In the rows, 128 means zero.
Known rows, with every step that occurs:
dise dite zelu bulu: [120  79 160 150  99 159 150 154 181  82 155 115  79 150 120 163 139 136
 100 133 147 165 117  94  92 119 131 129 209 106 135 149 118 160 142  92]
bulu zelu: [134 106 150 136 114 147 113 155  97 102 137 101 109 155 133 132 135 110
  89 138 140 128 149 106 135 114 166 117 132 130 104 142 148 107 132 108]
pobod zofunof bulu zelu dite: [ 98  96 180 143 128 147 115 173 100 103  97 113 118 183 149 177 116 119
  83 144 154 187 183 108 124  88 119 146 166 139 115 153 135 125 123  59]
zelu dite dise: [109 142  95 158 120 159 154 165 151 118 118 175 138 185 116 153 126 160
 145 150 145 144 137  94 152 142 132 155 181  98 144 141 108 157  99 119]
bulu zofunof pobod: [117 155 111 116 133 109 144 154 114 144 134  91 106 107 147 147 105 125
  90 142 126 154 114 127 150 122 120 104 166 136 129 125  96  88 125 103]
bito pobod zofunof bulu zelu: [105 115 207 111 134 153  84 175 107 145 139  93 111 122 132 166 117  84
  59 173 145 174 155 165 133  70  80  98 130 166  83 140 168 129 128  83]
zofunof pobod bito kinu dite tegig: [165 143 121 128 116 105 167 140  99 175 141 101 114 123 124 113 152  86
  85 145 122  96 107 130 172 129  82 105 175 137 151 126 131 107  87  74]
bulu zofunof pobod bito kinu: [118 163 135 105 123  87 145 155 109 168 139  92  96  80 157 122 122 116
  73 140 131 143 115 138 192  76 141  81 182 140 109  97 115  49 105  97]
zelu dite: [108 132 115 152 126 142 133 163 129 111 103 150 143 165 122 150 130 154
 125 125 140 147 131  95 134 118 151 148 175 112 141 132  95 144 119 109]
nofak dite zelu bulu zofunof pobod: [ 96 101 137 136  98 141 199 188 155  87 168  74  75 139 149 177 115 141
 111 171 135 198  62 120 134 115 132 115 247 120 104 121  95 152 140  65]
pobod zofunof bulu zelu dite kinu: [104 110 205 153 109 162 135 158  99 123 118 122 100 192 153 162  86 141
  83 170 143 157 184  76 141  90 108 161 186 135 132 165 144 123  90  53]
tamove dite kinu bito pobod: [ 96 171 145 146 125 149 143 202 146 200 161 146 132 119 110 129 111 143
  85 155 154 125 102 119 123  74  77 104 184 120 141 157 142 193  99 127]
zofunof bulu zelu dite: [115 106 167 176 102 149 119 179  82  90 133 118 123 197 137 183 130 136
  87 139 133 163 170  88 107  91 166 139 162 132 141 146 127 127 123  89]
zofunof bulu zelu: [133  98 176 155 106 139 114 140  86 102 159  97 106 156 145 157 130 110
  85 144 125 145 171 120 102 100 141 121 116 153 126 145 161 110 132 108]
pobod bito kinu dite: [124 140 144 125 116 125 156 131 109 151 118 118 115 142 125  92 142 118
 111 123 113 109 148 121 139 102 117 101 137 127 111 124 129 117 134 100]
kinu bito: [132 109 110  97 128 108 129 161 136 143 128 137 140 132 138 120 138 139
 134 108 140 123 106 123  98 105 130 124 149 140 144 136 136 161 126 122]
dite zelu bulu zofunof pobod bito: [ 95 105 142 119 125 122 165 193 148 129 178  89  72 113 178 155 139 129
  93 156 144 180  74 122 138 100 170  88 243 139 122 130 145  81 122  59]
bulu zofunof: [107 145 124 118 126 124 146 133 130 121  98 116 115 125 146 128 103 152
 122 118 118 148 104 120 143 119 127 116 146 114 113 109 108  84 129 113]
dite tegig fofo: [194 134 110 123 125 106 123 105 149 146 117 119 150 118 127 155 118 131
 139 147 119 125 126 136 120 164  92 146 170 120 127  79 152 139 102  83]
dise dite zelu bulu zofunof: [ 97  95 152 132 100 157 165 152 181  72 127 105  68 148 135 165 115 161
  96 122 138 182  89  83 110 112 129 118 231  89 120 136  88 112 137  76]
tegig fofo: [162 151 121 121 132 111 112 120 149 143 123 114 143 126 133 150 110 136
 139 148 118 139 170 144 100 138 119 128 152 130 107  92 142 147 152 104]
tamove dite zelu: [ 98 114 139 178 131 158 157 143 163 127 159 105 116 127 131 144 148 111
  88 117 159 149 112 140 130 146 129 129 170  75 107 156 162 164 127 129]
tegig dite kinu bito pobod zofunof: [131 173 145  86 138 151 120 206 168 200 142 135 128 139 129 140  92 156
 119 142 143 148 109 144 154  79  46 117 191 161 116 157 132 159 120  65]
zofunof pobod bito: [131 145 112 107 146 111 130 161  98 183 160 114 124  94 156 144 138 105
 102 158 144 125 143 145 135 108 132 111 158 164 146 135 148 107 115 105]
kinu dite zelu bulu zofunof pobod: [ 97 109 128 151 110 145 195 191 155  99 159  70  60 168 138 143 121 130
  85 150 122 176  81 109 103 132 129  89 227 121 132 158 106 132 160  59]
pobod zofunof: [111 115 139  93 149 125 125 123 146 144  93 121 125 115 143 125 116 109
 126 135 147 149 141 146 146 127  85 134 133 129 101 133 136 128 129  93]
bulu zelu dite: [119 111 135 160 111 157 117 192 101  90 114 120 120 195 124 152 139 137
  87 135 149 147 148  79 139 109 187 137 182 106 116 144 113 122 122  89]
zofunof pobod bito kinu: [146 149 142 111 125  90 127 148 109 177 172 103 106  86 141 124 145  93
  80 148 144 121 139 149 172  90 139  90 162 153 128 115 137  94 106 114]
dite kinu bito pobod zofunof bulu: [105 136 196  84 132 128 120 168 138 202 144 140 124 104 135 144  85 135
 103 166 135 145 119 149 113  59  32 120 161 178 143 146 171 186  94  88]
pobod bito kinu dite tegig fofo: [188 147 132 121 112 100 151 105 134 167 108 108 138 133 127 117 138 120
 124 141 104 106 146 134 134 138  80 119 180 120 105  78 154 127 107  62]
nofak dite: [118 126 122 131 116 141 165 135 117 115 121 123 139 141 125 150 111 141
 156 147 123 142 123 131 127 124 104 149 145 122 104 113 101 173 135 115]
zofunof pobod bito kinu dite: [137 155 127 125 122 110 156 155  95 175 149  95 100 125 128 109 142  93
  80 142 125 115 155 135 147 103 110  87 155 149 130 139 123 119 133  97]
fofo tegig dite kinu bito: [184 188 100 113  81 116 124 142 154 180 151 126 137 162 145 142  98 157
 136 124 143 111 114 104 143 109  91 126 186 121 154 121 122 156 110  66]
zofunof bulu: [124 120 163 146 122 122 125 111 111 130 146 125 130 129 139 154 118 128
 125 129 111 146 150 139  95 110 103 130 109 150 151 131 139 127 127 127]
tamove dite tegig: [131 134 112 178 133 132 159 127 139 144 120 127 143 134 123 145 138 114
 113 123 141 135 100 124 150 151  70 145 150  90 141 136 132 133  89 113]

Rows:
[108 106 139 133 104 143 167 178 167  99 162  83  57 133 142 182 117 138
  66 148 147 190  96  98 113 116 122 101 252 113 137 146  83 119 140  68]	dise dite zelu bulu zofunof pobod
[199 136 109 121 115 121 123  99 152 143 100 123 142 124 118 180 108 137
 123 143 121 133 162 115 104 159  52 157 188 107 138  92 118 149 109  71]	dise dite tegig fofo
[176 187  93 131 101 122 101 123 152 145 134 108 145 155 133 163 120 120
 130 111 136 141 132 142 161 136 102 117 147 107 113  98 104 122 147  77]	fofo tegig dite
[ 92  90 159 133 105 138 169 161 179  77 143 100  76 146 146 137 128 154
 117 126 127 178  57 106 127 117 165 107 212 100 108 123 129 104 136  87]	dite zelu bulu zofunof
[128  80 171 143 123 139 125 155 104 102  87 123 128 181 147 180 123 113
  85 140 151 174 134 104 150 116  91 169 184 126 131 141 145 120  77  36]	pobod zofunof bulu zelu dite tegig
[100 118 170  72 147 112  98 180 144 187 126 134 146  93 138 157 122 113
 101 139 147 172 116 180 101  59  43 105 140 180 126 137 157 181 125  93]	kinu bito pobod zofunof bulu
[128 110 162 148  95 149 164 126 149 103 149  95  91 149 103  97 150 105
  89 110 125 117 111 128 147 143 136 107 164  87  94 140 140 164 137 114]	bito kinu dite zelu
[146  93 157 180 100 146 132 161  88  91 127 127 132 192 129 183 140 129
  90 137 133 152 127  77 130 115 135 165 181 124 161 138 139 117  78  70]	zofunof bulu zelu dite tegig
[114 114 146 186 100 169 140 178 107  93 145 144 121 214 129 183 125 141
 102 166 141 162 173  83 126 112 143 146 167 121 141 155 138 134 103  98]	zofunof bulu zelu dite dise
[182 113 152 173 103 127 110 151 109 105 121 111 144 187 137 204 122 140
  98 159 121 163 168  95 102 126 125 159 204 123 140 104 150 138 101  45]	zofunof bulu zelu dite tegig fofo
[127 153 153 100 114 139 126 190 142 189 159 155 129 118 110 119 109 151
 109 157 138 107  83 114 127  76 102 109 174 156 149 144 150 181  91 127]	dite kinu bito pobod
[132 170 105 133 118 125 180 155 121 179 167 119 100 142 123 110 139  99
  98 172 131 112 156 137 163 126  90  90 162 135 134 144 135 131 111 104]	zofunof pobod bito kinu dite dise
[133 150 118 149  98 144 178 122 149 124 133 131 104 178  93  96 126 124
 120 145 115 111 148 124 154 145  88 108 134 107 116 139 115 149 124 129]	bito kinu dite dise
[126 111 143 139  91 152 145 213 105 120 131 141 114 205 136 132 116 172
  95 143 158 119 133  37 125  85 179 146 220 119 153 165 136 154  88  79]	bulu zelu dite kinu bito
[ 99 126 142  54 155 121 101 194 161 182 107 138 146  93 123 131 128 117
 106 132 162 153  95 167 135  77  69 103 162 153 105 135 145 183 127  92]	kinu bito pobod zofunof
[197 145 128 139  98 104 148  99 147 137 107  97 130 148  99 119 120 120
 122 138  98 113 134 129 132 158  67 126 171 104 112  87 129 153 123  75]	bito kinu dite tegig fofo
[120 149  87 151 124 164 182 139 139 129 120 146 121 185 110 114 123 137
 144 155 113 115 153 113 119 164  80 128 131 113 133 160 128 161 135 118]	kinu dite dise
[186 116 122 153 109 134 116 170 124 103 105 114 147 183 124 182 130 138
 105 157 138 144 147  83 134 144 148 155 222  99 112  97 140 135  98  44]	bulu zelu dite tegig fofo
[129 126 146 128 113 126 167 158 125 158 183  83  87 115 132 115 157  81
  66 141 139 115 122 144 152 125 139  91 193 124 110 142 156 144 122  88]	zofunof pobod bito kinu dite zelu
[137 148 149 141 103 158 151 114 128 142 132 136  96 141 119 141  84 157
 106 152 125 108 163  74 120 121  85 155 165 118 152 149 101 137  97 115]	dise dite kinu
[117  92 189 120 129 133 111 133  98 117 126  89 103 141 155 154 117  97
  82 146 144 162 179 138 122  99  94 124 120 151  99 151 167 104 132  76]	pobod zofunof bulu zelu
[110 144 160  62 139 135 122 183 159 200 127 145 124 102 125 116  97 134
 109 162 155 129  94 133 147  75  55 116 179 162 123 150 156 176  92  92]	dite kinu bito pobod zofunof
[120 149 122 135 114 141 180 133 131 154 132 144 113 158 122  93 140 125
 132 149 117 105 151 120 160 122  98 106 143 113 113 128 139 126 115 107]	pobod bito kinu dite dise
[161 119 113 129 117 141 141 111 135 128 105 138 131 131 114 157 125 131
 111 124 133 125 113  94 131 147  64 158 165 112 158 123 103 133  89 100]	dise dite tegig
[103 167 147 184 120 152 168 130 135 160 145 128 112 144 129 128  98 137
 104 152 139 121 147  99 135 127  92 138 153  98 142 159 131 135 100 132]	tamove dite kinu
[122 135 133  86 130 124 106 201 145 170 142 145 146 110 108 134 140 129
 108 130 143 132  79 144 114  77 110  93 154 156 130 132 139 185 127 127]	kinu bito pobod
[107 135 126 134 116 107 156 177 139 117 147  89  78 137 147 152 110 139
 101 154 123 181  94 113 125  95 134  90 200 146 146 136  85  80 145  84]	zelu bulu zofunof pobod
[129 101 142 130 115 166 143 127 157 107 143 119 106 118 123 157 135 125
  90 122 153 140 135 115 118 145 117 143 177  92 120 146 127 164 125 113]	dise dite zelu
[105 161 108  97 148 106 148 167 101 172 130 103 112  95 176 145 119 127
  96 150 135 149 123 134 152  97 132 102 178 152 126 115 121  64 114  88]	bulu zofunof pobod bito
[ 95 158  97 185 135 155 166 138 160 148 138 146 132 150 122 143 127 127
 124 149 152 147 148 132 142 146  83 131 143  85 127 151 136 152 116 141]	tamove dite dise
[188 138  96 136 123 124 152 114 138 144  97 114 148 160 117 139 118 134
 143 149  96 119 138 122  95 178  61 141 165 118 129 106 141 165 133  63]	kinu dite tegig fofo
[ 98 134 129 114 131 100 157 190 120 145 145 100  88 119 172 150 124 141
 107 164 127 170 104 114 126  80 143  85 210 159 141 121 108  54 133  67]	zelu bulu zofunof pobod bito
[176 137 104 145 121 117 126 142 158 133  89 142 164 159 121 175 122 155
 143 144 127 151 126 107 129 155 114 166 214 101 138  88 123 156  97  64]	zelu dite tegig fofo
[104 100 194  79 137 132  86 207 114 160 136 109 123 123 139 160 130  99
  63 146 159 171 134 162 107  48  80  93 152 179 100 148 179 162 129  73]	kinu bito pobod zofunof bulu zelu
[123 146 142 139  97 152 184 118 120 131 138 129 117 147 127 133  80 160
 157 175 112 116 125  97 142 124  92 164 162 124 123 129 111 170 103 116]	nofak dite kinu
[117  97 140 128 106 158 175 137 146  96 149 110 121 136 131 152 128 129
 138 145 138 145  92 137 138 143 129 152 176 100  88 123 136 198 126 112]	nofak dite zelu
[116 104 130 143 120 163 170 139 142 108 143 108 110 158 119 116 145 118
 110 122 124 122 112 121 109 162 126 126 158  98 112 159 151 179 146 105]	kinu dite zelu
[ 81 165 159 113 146 147 140 194 169 216 122 136 129 108 122 130 100 124
  84 158 170 150 110 140 143  73  30 111 184 125 118 167 150 193  99  94]	tamove dite kinu bito pobod zofunof
[153 173 130 161 107 158 147 138 141 145 156 125 114 174 132 137  93 168
 140 140 112 127 145 104 146 127 105 143 162 130 143 148 114 104 119  99]	tegig dite kinu
